Every row comes from one small tree of marks. Brackets hold a mark, then the marks that hang from it, in alphabetical order. Every link used is in the known rows. Which tree was each row made from?
Known rows
[Y V]: [-10.5 -11.4 -15.1  -7.3  -7.7   8.5  24.4   5.6  18.6 -42.3 -25.5   1.6
 -14.8   2.9  -4.5  -3.2 -18.8]
[H [B V]]: [  5.1   5.0 -10.2   6.7  42.2  28.1  -5.7  11.2  13.8   5.1  13.3  -5.9
   5.1   7.5 -15.1  23.5 -11.3]
[V [K T]]: [ -6.1 -10.7  18.7  10.3  25.6   1.4  -0.9  36.0  -8.4  11.4 -37.9  18.2
  -8.2  11.0  46.3  22.5   9.8]
[Y V W]: [-13.9 -23.7 -25.7 -16.4   1.5 -17.6  43.8   9.6  12.7 -59.4 -18.5   5.9
 -10.4  -0.7 -12.4 -20.2 -20.6]
[W K [Y T]]: [-17.2  -2.5  -6.3 -37.6   0.0   6.0 -29.9  49.8   4.9 -21.5 -44.7  -3.4
 -15.3 -12.7  16.2  30.7 -28.4]
[K [T [Y W]] V]: [-15.6  34.4 -13.4 -35.2  27.8 -35.8  34.9  -7.3  18.8  -1.7 -43.7  18.0
 -23.8  -3.7  28.7 -14.1  -8.7]
[K [T [Y V W]]]: [-22.9  -2.6 -10.1 -50.1  17.9 -19.2  50.7   1.7  13.9 -38.1 -28.6  20.4
 -17.3 -21.0  18.7 -14.0  -5.6]
[V K]: [  0.5  -6.5  19.5  12.2  10.3  10.9   5.7  42.7 -22.5   0.0 -35.7   8.0
  -1.6  11.7   8.3  15.4  -0.1]
[B H [V [K T]]]: [ 23.2   9.1  22.4  10.1  11.5  27.3  -1.2  26.0  29.3   5.7 -41.1   3.0
 -19.5   1.6  23.6  30.6 -13.1]
[H B]: [  3.4  -5.1  -9.8  -0.8  49.4  18.4  -0.7  10.5 -11.7   6.4   7.7   4.4
  10.9   2.5  -2.9   6.3  -0.9]
[K V W]: [ -3.9  35.3 -20.2  14.8  27.0 -29.3  23.4  11.7  46.4   1.6 -32.0   0.1
 -35.3  31.8  23.4 -23.8 -37.3]
[H [B [V [K T W]]]]: [  5.3  11.0   4.1  27.0  75.1  17.1  -6.2  40.4  27.0  20.8   1.8   5.2
  -9.2  19.7  41.9  17.4 -10.0]
[Y T W]: [  3.2 -21.5 -13.1 -38.4  22.8 -28.6  31.4  12.2   2.3 -43.5  -2.9  20.1
  -7.4   2.9  -5.2  -2.8  -5.4]
[K V]: [ -3.6  26.2 -15.9   6.4   5.4 -11.0   6.4  -2.3  18.7  -1.3 -38.4  -0.5
 -19.0  20.6   4.2  -1.3 -19.9]
[Y [V [K T]] W]: [-13.5 -23.7  -7.1  -0.9  19.6 -14.4  28.9  30.6   5.2 -43.7 -37.2  17.6
 -12.8   3.9  35.7  -7.2  -4.2]
[B H [V [K T [W Y]]]]: [  7.9  19.5  16.1   6.0  17.3  18.0   4.3  56.1  51.2  -5.2 -55.2   3.2
 -34.7  -7.8  38.1   9.9 -37.3]
[T K Y]: [ 11.8  37.3  24.8 -60.7  10.8   7.9  41.6  10.7 -24.2   3.6 -30.2 -12.0
   7.6 -22.6  -7.0   0.1 -10.5]
[K T V [W Y]]: [-29.7  35.8 -25.0  -0.6  30.7 -30.5   6.6  27.4  60.1   0.3 -58.5  11.0
 -44.2   7.6  63.7 -18.9 -39.1]

Write each row's tree
[  3.7  40.4  -6.5 -45.9   5.3   3.8  -2.5  24.0   9.7 -28.4 -55.9  -5.9
 -12.1 -10.9  19.6   1.3 -31.1] : [W [Y [T [K V]]]]
[ 11.1   7.3   6.8  21.9  47.5  38.9 -13.4  35.8  -3.6   9.9  -1.6  -2.9
   7.2  14.6  -2.4  29.2  -5.4] : [H [B [V K]]]
[-38.7  -7.5 -18.5 -19.8  -5.8   6.5 -25.3  40.3  26.9 -22.8 -61.9  -6.4
 -24.1 -17.1  48.3  22.5 -31.1] : [W [K T] [Y V]]
[  5.2   4.6   6.0  21.0  60.0  30.1 -18.0  30.5   7.4  19.7  -3.3   5.5
   2.5  12.0  28.0  34.4   3.2] : [H [B [V [K T]]]]
[ 28.0  40.7  -2.0 -34.3  22.1  -5.4   8.8  -1.9  14.6 -12.6 -31.4  -7.2
 -10.5  13.9  24.6   3.8 -17.6] : [Y [T [K V]]]
[-18.6  -1.6   0.1 -49.3  26.9 -27.4  43.6   6.2  -0.1  -7.2 -21.7  23.0
  -9.5 -20.3  16.5  -4.0   3.8] : [K [T [Y W]]]
[ -1.4 -24.0 -26.1 -39.4  11.6 -17.2  40.9   5.7  21.1 -79.7 -10.7  17.3
 -17.8   0.3  -2.7 -14.2 -17.0] : [Y T V W]
[-10.0 -12.5   4.1   7.9  11.6  12.6  10.6  27.1   9.3 -26.7 -44.0  13.2
 -17.7   8.5  43.2   8.9  -3.2] : [Y [V [K T]]]
[-34.1  -0.6 -11.2 -13.8  29.4 -23.1  14.4  41.4  40.5  -5.0 -36.4  15.8
 -30.0  -8.9  53.4  -8.0 -26.9] : [K T [W Y]]
[ -7.3 -20.7  -5.9   0.6   6.8  -5.5  35.5  37.2  -7.9 -54.0 -35.0   8.2
  -7.7   5.0   2.0 -14.0 -13.7] : [Y [V K] W]
[-13.8  14.2  10.0  14.6   8.5  11.0   5.7  70.3  29.4 -14.1 -40.3  -2.1
 -23.2   7.9   8.9  14.3 -37.3] : [B [V [K [W Y]]]]
[-16.5   1.0 -10.0 -51.8   0.9  -9.8  63.0   8.3  -0.4 -56.9 -26.4  10.2
 -11.9 -22.2 -25.7 -24.1 -18.3] : [T [Y V W]]
[ -2.8  26.3   4.1 -29.4  20.2  -8.7  25.3  46.4  11.3  -6.2 -37.0 -16.2
  -5.9 -11.4  21.7 -15.1 -39.1] : [T [K [W Y]]]
[  9.4  -3.0   1.4  -6.0  26.2   5.9  27.4  40.2  29.0 -57.7 -28.6  16.1
 -32.2  19.5  34.2 -11.3 -23.2] : [Y T [V [K W]]]
[ -4.7  16.7   1.6  17.0  52.5  31.9  -9.8  63.0  15.2  -1.6 -15.2  -2.7
  -6.6   4.4   9.7   9.0 -28.9] : [H [B [V [K [W Y]]]]]
[-10.7   0.2  21.3 -25.8  30.7 -11.8  31.2  37.4 -23.2  -2.8 -39.8  24.1
  -6.0 -10.2  29.6   4.6   9.6] : [V [K [T [Y W]]]]
[ 23.2  16.5  19.4  16.6  28.1  11.1  13.3  38.1  51.8   7.0 -36.4   4.1
 -32.5  10.3  38.3  11.6 -26.6] : [B H [V [K T W]]]
[-29.7  -8.1  -1.2  -8.0  -4.9  20.5  -1.5  50.5   6.8 -40.1 -67.1  13.2
 -18.9 -16.5  37.5   5.3 -17.9] : [W [Y [V [K T]]]]
[-24.7  -5.6  -0.4  -6.3 -16.2  27.8   3.8  55.1  -3.7 -51.5 -65.4   4.4
 -14.0 -15.0   6.0   0.4 -26.7] : [W [Y [V K]]]
[-13.4  53.3  -9.4 -20.5  43.3 -33.9  36.9   3.2  51.0  11.8 -42.3  14.2
 -44.0   9.9  53.5 -24.0 -25.2] : [K [T Y] V W]
[  1.0  13.6   9.1 -12.7  65.2  18.1  11.5  31.8  -5.4   5.8  -5.1  10.9
   3.9  -6.6  12.8  15.8   2.4] : [H [B [V [K [T [Y W]]]]]]
[ 29.5  19.1  19.6  18.2  15.8  19.6  19.5  43.5  40.3  -4.9 -34.3  -5.8
 -25.8  11.8   5.0   7.1 -35.6] : [B H [V [K W]]]
[ 14.5  70.5  12.5 -48.5  13.0   0.1  34.2  -2.3  -6.3   8.4 -49.9 -16.2
  -4.9  -8.0   3.2  -9.2 -21.8] : [T [K V] Y]
[ -2.4 -20.6 -25.2 -35.8  11.9 -17.6  13.5  18.7  20.6 -63.4 -18.7   1.0
 -18.8   6.5  12.5   3.7 -25.2] : [Y T V [W K]]
